Each row was made from one walk, in order. Every step used is in the known rows, and no mark comes twice. Write each row's walk.
In the rows, 128 means zero.
Known rows:
bakosu, nakep: [ 97 118 166  79 123 124 122 117 152 165 148 146 118  68 159 137 107 127
 106 127 173 109 121 145 124 155  90 154 171 100 127  90 123 128 157  95
 124 123 129 124 138]
zatile, tabig, bakosu, nakep: [ 86 135 167  78 125 109 144 107 144 152 157 164 102  69 123 150  83 132
  97 111 150  85 158 131 117 172  97 143 173  91 118 119 121 139 135  83
 128 100 121 129 111]
nakep, bakosu, tabig, zatile: [114 123 140 116 140 143 127  76 141 122 146 156 137  85 169 155 117 111
 128 134 129  76 100 142 107 178  83 165 213 131 135  91  98 106 154 139
 153 113 115 109 126]
dedise, mano: [106  97 177  87 137 125 139 136 151 138 146 169 110  54 163 144 106 151
 112 113 132 121  96 121 146 174  86 148 190  79 122  71 136 144 132 128
 114 137 142 123 124]
tabig, zatile, dedise: [ 91 101 170 108 130 108 145 114 141 130 133 174 149  83 168 152 121 132
 115  96 141  88 118 163 161 135  96 154 213 106  99 108 142 127 153 120
 131 132 136 104 133]
bakosu, tabig, zatile: [103 113 150 102 121 142 114  94 149 140 138 151 146  77 159 152 137 111
 128 123 148  84 113 142 124 161  86 151 212 114 124  92 117 128 139 123
 148 116 123  94 127]
forap, dedise, zatile: [109  96 157  83 119 123 149 124 151 156 115 175 122  55 176 140 145 151
 135 131 144 104 118 171 153 143 122 150 162 118  96  88 129 131 127 120
  94 157 132  92 114]
nakep, dedise, forap, nura, dopil, nenalev: [100  71 129 137 150  94 146  95 156 183 135 139 127  52 180  99 118 219
 143 136 153 111 137 125 131 144 101 166 183 123 100  89 124  98 140  63
  84 176 144 141 121]
tabig, bakosu, nakep: [ 83 125 169  66 131 106 129 107 156 167 142 149 113  82 143 149  95 128
 101 116 155  92 140 119 119 175 103 149 160  84 135 107 121 131 143  98
 137 108 125 138 128]
bakosu, nakep, dedise, forap, nura: [124  88 140 105 147  97 128  95 159 182 150 136 114  47 173 106 108 165
 120 164 162  85 163 109 118 106  88 172 178 128 125  96  79 100 141  61
  90 143 126 133 153]
zatile, tabig, bakosu, nakep, dedise, mano: [105 108 168  77 139 107 152 103 136 156 179 172  84  47 124 136  73 139
 111 123 143  94 154  96 126 164  82 150 170  93 145 121  91 139 113  94
 105  84 106 130  95]
bakosu, tabig, zatile, dedise: [ 94 108 157 111 116 127 122 102 142 126 146 170 157  85 148 157 123 119
 120 102 132  80 110 161 140 146  99 151 216 122 127 110 119 117 135 114
 145 116 123 100 121]
dedise, zatile, tabig, bakosu: [ 84 107 165  81 126 116 151 118 157 157 129 180 121  67 119 146 109 140
 119 120 105  79 148 136 139 178 110 139 178  92  95 111 143 153 111 106
 113 109 131 102  92]
mano, dedise, nakep, bakosu, tabig: [112 102 161 126 120 119 164  86 176 138 156 157 119  76 140 149 104 138
 128 164 135  95 104 137 107 163  89 160 183  99 123  65  61  99 158 133
 145 117 113 112  96]
tabig, bakosu, nakep, dedise: [ 85 114 164  66 142 100 141  88 153 185 151 161 104  73 155 124  98 133
 117 139 165  94 151 104 123 157  93 159 156  92 147 110 103 116 141  91
 122  93 112 132 116]
nura, forap, dedise: [ 85 125 156  99 139 123 154 100 137 152 123 164  98  74 216 137 114 175
 135 102 191 110 129 155 162 144 107 157 179 106  88  81 150 114 117  95
 100 170 121 121 134]
mano, dedise, zatile, tabig, bakosu, nakep: [ 91 105 172  81 107  94 144 117 160 171 142 149 115  74  84 149 108 134
 103 145 118  91 164 142 127 159 105 127 159  97 108 133 101 141 117  95
 116  81 119 106  85]
bakosu, nakep, dedise, forap: [105  96 152  93 143 111 149 103 150 198 152 142 116  64 173 119 102 152
 119 156 163  94 148 129 134 114  92 172 172 110 121 104  93 109 143  78
 106 114 126 119 134]
dopil, nura, forap, dedise, nakep, bakosu: [ 91 111 149 123 156 118 157 101 128 139 143 146  85  72 205 147  69 196
 144 141 169  93 144 139 138 164 111 176 156  98  74  52 117  96 139 122
 111 206  96 137 148]
nakep, bakosu, tabig: [108 127 146 104 142 144 134  92 152 133 152 168 122  79 164 142 101 130
 119 142 130  97  89 137 106 182  95 162 194 124 144  72 102 100 145 126
 138 116 122 128 114]
nenalev, dopil, nura: [ 80  94 167  96 142 118 135 141 132 151 152 134 117  51 173 118 115 184
 117 153 148 134 128 104 139 199  93 153 185  86  92  74 128 127 131 124
 113 193 123 137 127]
tabig, zatile, dedise, nakep, bakosu: [102  90 165 132 131 103 167  96 144 104 148 176 135  83 176 165  88 131
 132 108 132  67 120 157 134 134  95 183 199 109  99  89 105 116 181 146
 144 145 118 109 137]
nenalev, dopil, nura, forap, dedise: [ 71 109 153 105 148 117 142 125 110 148 144 129  92  57 213 120 110 215
 138 134 189 131 148 121 156 182 108 159 179 107  70  79 133 109 101 110
  90 226 101 143 132]
dopil, nenalev: [ 91  90 162 111 125 129 130 123 168 164 122 168 128  67 155 139 105 165
 123 114 142 119 108 148 152 182  89 143 198  90 119  90 153 118 153 111
 116 152 162 122 119]
dopil, nura, forap, dedise, zatile, tabig: [ 82 108 145 104 132 133 137 131 113 166 131 158 101  57 158 135 102 195
 135 131 149  95 164 166 162 158 122 142 170 114  58  91 156 126  87  92
  78 183 107 104 121]
bakosu, nakep, dedise, mano: [116  87 169  74 134 118 131 115 141 165 169 158  98  48 162 126  94 133
 119 137 164 121 119 107 134 149  74 161 170  99 153  92  96 127 136 106
 102 108 114 127 120]
dedise, mano, nevime: [102 103 178 100 128 105 159 151 156 115 158 144 102  57 167 162  93 156
 112 125 126 137  92 116 147 154  86 142 182  66 136  82 157 154 121 134
 119 120 134 114 131]
zatile, tabig: [ 97 123 168 101 130 129 161 120 148 143 144 187 114  56 158 135 105 147
 112 114 149 103 129 149 142 157  86 144 202  97  95  90 143 144 137  99
 113 127 142 105 111]
mano, dedise, nakep, bakosu: [108  98 177 127 131 100 183 100 178 140 143 162 110  74 164 148  97 151
 123 158 139 105 115 134 126 151  86 164 178  86 100  63  87 111 171 139
 134 132 129 117 112]
nakep, bakosu, tabig, zatile, dedise: [106 117 147 124 135 130 131  83 134 110 156 169 147  95 163 161 101 120
 123 115 116  72 100 157 122 160 100 163 218 142 138 105  99  97 149 135
 147 115 114 115 118]

Write each row's walk:
[101 109 163  98 140 125 149 118 129 132 138 162  87  64 206 147 103 180
 133  95 171 122 116 138 168 158 104 155 182 102 100  77 142 126 101 109
  91 173 118 128 128] : nura, forap, dedise, mano
[118  96 150 116 149 105 139 116 168 151 125 149 127  53 177 128 117 180
 114 140 128  84 138 123 132 130 101 158 202 110  92  73 116 119 135  83
 100 176 155 130 152] : dedise, forap, nura
[102 108 160  78 129 116 134  99 151 187 156 157 111  61 175 113 109 131
 122 147 186 110 133 129 128 135  79 165 167 105 141  97 106 113 151  88
 112 105 116 120 130] : bakosu, nakep, dedise
[ 97 112 152  98 136  96 134 106 151 142 138 147 124  59 190 110 138 173
 121 114 173 119 114 127 113 163 103 160 176 108 100  65 144 133 146  80
 113 168 135 142 135] : forap, nura, dopil
[100 102 143 116 147  91 144 110 153 154 135 131 131  62 190 117 130 195
 118 125 152 102 130 132 121 142 116 166 182 114  81  71 132 127 140  66
 108 177 145 142 142] : dedise, forap, nura, dopil
[116 103 145 124 123 137 135  75 156 112 151 155 134  78 164 162 105 111
 142 133 139  64 111 136  99 169  84 178 199 115 119  75  80 115 169 150
 162 127 101  98 129] : dedise, nakep, bakosu, tabig, zatile
[ 74  96 157 111 120 116 137 120 152 165 131 147 131  74 166 131 115 179
 126  98 165 137  96 154 142 197 100 150 177  95 106  85 167 129 156  95
 122 156 152 135 107] : nura, dopil, nenalev
[ 98  80 134 138 136  98 134 114 161 165 126 125 135  61 166 122 116 216
 124 114 141 110 125 138 130 162 112 155 189 116  90  82 140 113 143  67
 101 193 160 147 133] : dedise, forap, nura, dopil, nenalev
[ 98 100 162  92 116 133 145 133 153 154 134 182 128  56 135 136 120 143
 122 130 123  92 128 157 143 156  98 146 191 105  88  94 146 152 125 107
 100 126 136  90 105] : dedise, zatile, tabig
[ 89  92 157 101 147 117 136 137 102 128 156 128  80  44 203 132  96 223
 136 127 166 142 134 102 163 195 104 157 181  97  83  76 123 120  86 125
  82 225  97 149 127] : nenalev, dopil, nura, forap, dedise, mano
[112 108 153 117 125 139 144  87 166 124 158 165 119  72 159 151  92 127
 135 145 137  81 101 133 100 175  90 177 182 108 127  58  83 108 161 131
 144 133 111 119 117] : dedise, nakep, bakosu, tabig
[ 92  92 144 121 127 104 120 111 160 151 129 143 126  59 169 116 126 194
 129 103 166 126 112 135 123 188 100 150 183 114 107  79 152 118 152  80
 105 186 150 147 125] : forap, nura, dopil, nenalev
[105  94 154  83 111 125 134 110 143 182 157 170 115  50 130 115 108 127
 130 154 153  91 152 147 126 131  84 160 168 122 120 117 107 135 131  87
  90  92 108  92 103] : bakosu, nakep, dedise, zatile, tabig
[103  96 165 120 108 113 133 131 137  84 172 144 136  76 139 186  97 131
 116 102 106 105  94 138 143 139  92 140 211 102 153 114 128 138 109 141
 140 101 112  95 123] : bakosu, tabig, zatile, dedise, mano, nevime
[110 105 136 142 149 127 142  87 134 123 152 156 155  98 158 167  93 139
 118 125  98  58 110 163 129 139 110 168 224 147 120 110  88  91 142 120
 142 124 123 113 124] : nakep, bakosu, tabig, zatile, dedise, forap
[100  75 143 151 134  80 152 111 174 177 125 117 134  66 149 123 130 225
 117 137 139 125 132 143 140 151 110 139 192 111  85  89 119 108 136  69
 100 178 163 142 114] : mano, dedise, forap, nura, dopil, nenalev
[ 95 115 150  95 148  99 167  88 145 191 162 161 102  65 136 130  78 156
 111 142 139  73 185 120 128 130  97 157 176 105 112 132  89 122 121  67
 106  90 118 122 106] : zatile, tabig, bakosu, nakep, dedise, forap
[ 66 113 163  98 151 125 119 130 135 179 134 138 113  85 178 129  86 183
 118 129 161 112 134 123 151 180  96 151 181  74  85  64 171 118 122  92
 116 170 122 138 153] : dopil, nura, forap
[103 102 159 125 118 125 150  95 158 111 169 183 129  81 149 154  76 132
 127 124 126  77  98 151 117 156 105 174 186 115 131  74  83  94 162 123
 139 135 112 124 109] : zatile, dedise, nakep, bakosu, tabig
[ 99  95 173 119 142  99 179 122 173 180 127 145 129  78 159 140 124 178
 106 155 130 113 129 146 159 127 102 140 196  89  88  87 112 119 134  96
 117 131 159 111 117] : mano, dedise, forap
[118  91 160 128 150  85 161 116 180 167 125 135 127  59 156 127 130 189
 109 160 125 100 146 121 139 119 100 142 201 104  89  79  97 112 132  81
 101 157 156 123 133] : mano, dedise, forap, nura
[ 99  79 162  83 132 123 143 114 160 184 128 176 131  60 169 112 133 137
 143 155 136 102 123 130 147 140  94 164 171 105 117  90 126 127 133 112
  95 116 130  96 109] : nakep, dedise, zatile
[128 110 135 125 123 137 153  65 141  99 143 164 118  62 185 167 122 122
 152 132 156  67 121 162 108 153 102 174 189 136 111  82  63 102 160 155
 144 151  93  91 121] : forap, dedise, nakep, bakosu, tabig, zatile
[ 88  91 161  58 126 105 124 101 159 197 141 151 119  72 134 127 108 123
 130 151 135  84 152 110 122 155 104 163 141 100 142 118 104 124 129 100
 110  89 107 119 110] : tabig, bakosu, nakep, dedise, zatile
[122  87 146 116 162  99 154  97 168 176 134 159 120  45 192 103 120 182
 131 161 143  85 150 106 133 112  92 170 194 119 104  82 100 104 134  77
  87 158 143 123 140] : nakep, dedise, forap, nura
[102  95 172  64 144  99 136 105 145 170 166 157  94  60 145 133  85 136
 114 129 145 105 137  88 127 171  92 157 155  82 160 108  93 127 123 109
 114  91 110 142 109] : tabig, bakosu, nakep, dedise, mano
[ 87  98 164  80 135 112 163  99 156 177 140 193 114  60 133 124 111 143
 136 142 114  77 157 119 139 156 101 152 172 100 107 118 124 141 108 100
  98  95 119  99  79] : nakep, dedise, zatile, tabig, bakosu
[ 81 129 170  89 139 114 166 108 156 148 142 189 108  69 140 144  95 148
 106 107 130  86 145 127 136 178  99 139 191  81 101 105 141 146 125  99
 124 112 135 120  99] : zatile, tabig, bakosu
[104  95 138 119 158  87 161  91 152 177 144 141 123  54 204  95 135 200
 135 146 163 102 141 117 124 122 104 175 178 120  94  79 114 114 134  59
  93 159 132 137 131] : nakep, dedise, forap, nura, dopil
[ 90  97 166 116 141 107 165 134 154 154 139 173 139  82 165 145  94 171
 103 114 116  91 120 159 168 121 119 156 202 102  94  96 135 116 138  89
 110 148 156 124 129] : zatile, dedise, forap
[119  99 154 136 118 118 153  71 165 123 148 145 133  83 146 164 120 120
 136 157 133  78 117 139 105 159  81 162 199 110 115  81  59 104 161 149
 161 111 104  94 109] : mano, dedise, nakep, bakosu, tabig, zatile
[ 99  97 147 128 126 125 135 104 143 141 142 154 163  87 149 162 117 141
 117 111 114  63 122 164 146 125 113 154 225 128 106 115 106 109 128 101
 138 126 131  99 125] : bakosu, tabig, zatile, dedise, forap
